Known rows, with every way that one mark hangs from another
U{B{J{Z{F{P{G}}}}}}: [ 0.33  1.00  0.45  2.22  2.01  1.85 -0.65 -1.24  0.54  1.12 -1.10  1.11
  1.79 -2.73  0.42 -0.52 -1.10  0.37 -0.94]
B{F J{Z} U}: [-0.29  0.56 -1.42  1.17  2.16  2.65 -0.28 -1.04  2.81  0.63 -0.75  2.16
  2.44 -0.78  1.13  0.32 -1.45  1.81 -3.72]
J{B{F}}: [-0.31  1.03 -0.07 -0.34  1.88  2.64 -0.05 -0.92  0.01  0.26 -0.89  1.47
  0.74 -3.25  0.77 -0.21  0.68  0.27 -2.93]
Z{F{P} J}: [-0.06  0.46 -0.31 -1.19  0.32  2.82 -0.93 -1.11  0.62  0.75 -1.50  1.43
  0.82 -3.83 -1.08 -0.42  1.81 -2.23 -4.03]
U{B{F J}}: [-0.48  0.95 -0.45  1.41  2.68  3.00 -0.22 -0.91  0.97  0.71 -0.52  2.14
  2.41 -3.12  0.97 -0.55 -0.81  1.58 -0.83]
P{F{B{J U}} G}: [ 0.15  1.03  1.69 -0.59  1.01  1.47  0.63 -0.84  1.32  1.59 -2.06  2.50
  1.10 -2.31 -0.16 -0.06 -1.94 -1.39 -1.07]
B{F{P{G}} J{Z} U}: [ 0.02  0.82 -0.65  1.13  1.56  2.75  0.06 -1.38  2.72  0.81 -1.64  1.31
  1.58 -0.58  0.83  0.24 -1.61  1.06 -1.30]
U{B{F{P} J{Z}}}: [-0.24  1.07 -0.39  1.74  2.75  2.83 -0.16 -1.06  1.61  0.61 -1.22  1.26
  2.27 -2.47  0.80 -0.41 -0.76  1.99 -0.95]
Z{F{B} J}: [ 0.23  0.41 -0.17 -2.38  0.79  3.01 -1.84 -1.00  0.56  0.94 -1.10  2.48
  1.37 -4.39 -1.03 -0.31  1.93 -2.20 -7.03]
G{P{F{B{J{Z} U}}}}: [-0.84  0.39  2.14  0.01  0.74  0.90  0.78 -0.17  1.15  2.00 -1.70  2.70
  1.11 -2.79 -0.27  0.02 -0.58 -0.20 -2.33]
J{B Z}: [ 0.13  1.18  0.49  0.50  1.91  1.12 -0.07 -0.78 -0.14  0.51 -1.07  1.20
  0.80 -2.47  0.96 -0.08  0.07  0.23 -4.63]
G{P{F{B}}}: [-1.01  0.57  2.56 -1.27  0.60  0.96  1.09 -0.08  0.55  1.86 -1.88  2.52
  0.19 -3.65 -0.86 -0.11  0.83 -0.75 -1.10]
P{F{B{U}} G}: [ 0.19  0.91  1.93 -1.70  0.71  1.22  0.58 -0.94  1.04  1.59 -2.18  2.16
  0.44 -1.96 -0.24  0.13 -1.29 -1.79 -0.91]
J{B{F{P} U}}: [-0.10  0.60 -0.08 -0.08  0.64  3.27 -0.04 -1.18  0.18  0.38 -1.32  1.37
  0.65 -2.25  1.14 -0.08 -0.19 -0.82 -1.92]
U{B{F}}: [-0.42  0.84 -0.16 -0.01  2.24  2.69 -0.31 -1.01  0.60  0.72 -0.71  1.71
  1.63 -2.65  0.90 -0.27  0.03  1.14 -0.63]
P{F{B} G}: [ 0.10  1.28  2.13 -1.85  1.32  1.03  0.82 -0.74  1.03  1.42 -2.42  1.93
  0.21 -2.73 -0.77 -0.01 -0.42 -1.26 -0.78]
F{B P}: [ 0.15  1.25  0.80 -2.06  0.29  3.05  0.50 -0.75  1.24  0.35 -2.33  1.63
 -0.08 -2.96 -0.68 -0.14  1.76 -1.72 -1.22]

Rows
[ 0.64  0.28  0.38 -2.24 -0.43  3.23 -1.73 -1.49  0.51  1.31 -1.88  1.97
  0.86 -3.40 -0.90 -0.21  0.89 -3.42 -4.75]
Z{F{B{U} P{G}} J}
[ 0.52  0.26  0.45 -0.51 -0.33  2.80 -1.57 -1.60 -0.91  1.22 -1.43  1.39
  0.70 -3.73 -0.06 -0.54  0.10 -3.33 -4.34]
Z{F{P{G}} J{B{U}}}
[-0.32  1.11  0.97 -0.55  1.78  1.87  0.90 -0.35  1.76  0.80 -1.94  2.52
  1.37 -3.31 -0.68 -0.24 -0.33 -0.52 -2.45]
P{F{B{J}}}
[ 0.07  1.10 -0.50  1.66  1.83  1.87 -0.18 -0.95  1.96  0.48 -1.28  1.12
  1.44 -2.44 -0.40 -0.17  0.25  0.42 -3.26]
B{J{Z{F{P}}}}
[ 0.56  1.01  1.02 -0.59 -0.19  3.04  0.27 -1.14  1.23  1.03 -2.23  2.18
  0.57 -2.34  0.09 -0.21 -0.75 -2.16 -0.36]
F{B{J U} P{G}}
[ 0.66  0.49  0.08  1.07  0.65  1.95 -1.16 -1.43  0.12  0.64 -1.13  0.48
  0.73 -1.80  0.64  0.11 -0.17 -1.20 -5.05]
J{B{U} Z{F{P}}}
[-0.25  0.64 -1.21  1.22  1.63  3.08  0.11 -1.18  3.01  0.47 -1.47  1.50
  1.91 -0.67  0.84  0.22 -1.11  1.29 -2.28]
B{F{P} J{Z} U}
[ 0.43  1.48  1.23 -0.82  0.64  2.85  0.52 -0.88  1.23  0.84 -2.45  1.83
  0.24 -3.25 -0.60 -0.39  0.34 -1.52 -0.16]
F{B{J} P{G}}
[-0.57  1.19 -0.88  0.57  1.98  3.47  0.68 -0.83  2.48  0.18 -1.65  1.46
  1.25 -2.67 -0.12 -0.27  0.48  1.07 -0.38]
B{F{P} J}
[-0.43  0.56 -1.14  0.84  1.00  3.73  0.39 -1.09  2.48  0.44 -1.34  1.95
  1.66 -1.48  0.67 -0.05 -0.91  0.32 -0.60]
B{F{P} J U}
[-0.15  0.67 -0.17 -0.93  0.36  2.99  0.25 -1.42  1.72  0.82 -1.73  1.19
  0.31 -0.79  0.56  0.28 -0.31 -0.50  0.64]
B{F{P{G}} U}
[ 0.22  1.23  0.18 -0.48  1.94  2.24 -0.10 -0.55  1.79  0.57 -1.38  2.52
  1.51 -2.84 -0.04 -0.10  0.34  0.18 -4.53]
F{B{J{Z}}}
[-0.31  1.31 -0.31  0.54  1.94  3.08  0.67 -1.02  2.20  0.54 -1.85  1.30
  0.97 -2.57 -0.12 -0.24 -0.03  0.82  0.55]
B{F{P{G}} J}
[-0.50  0.51 -1.29  0.80  1.50  3.29  0.01 -1.00  2.26  0.60 -0.63  2.54
  2.10 -1.50  1.04  0.05 -1.19  0.82 -2.08]
B{F J U}
[-0.02  1.21  0.58 -0.37  1.41  2.66  0.13 -1.17 -0.03  0.44 -1.69  0.79
  0.06 -3.15  0.49 -0.28  0.55 -0.32 -1.01]
J{B{F{P{G}}}}
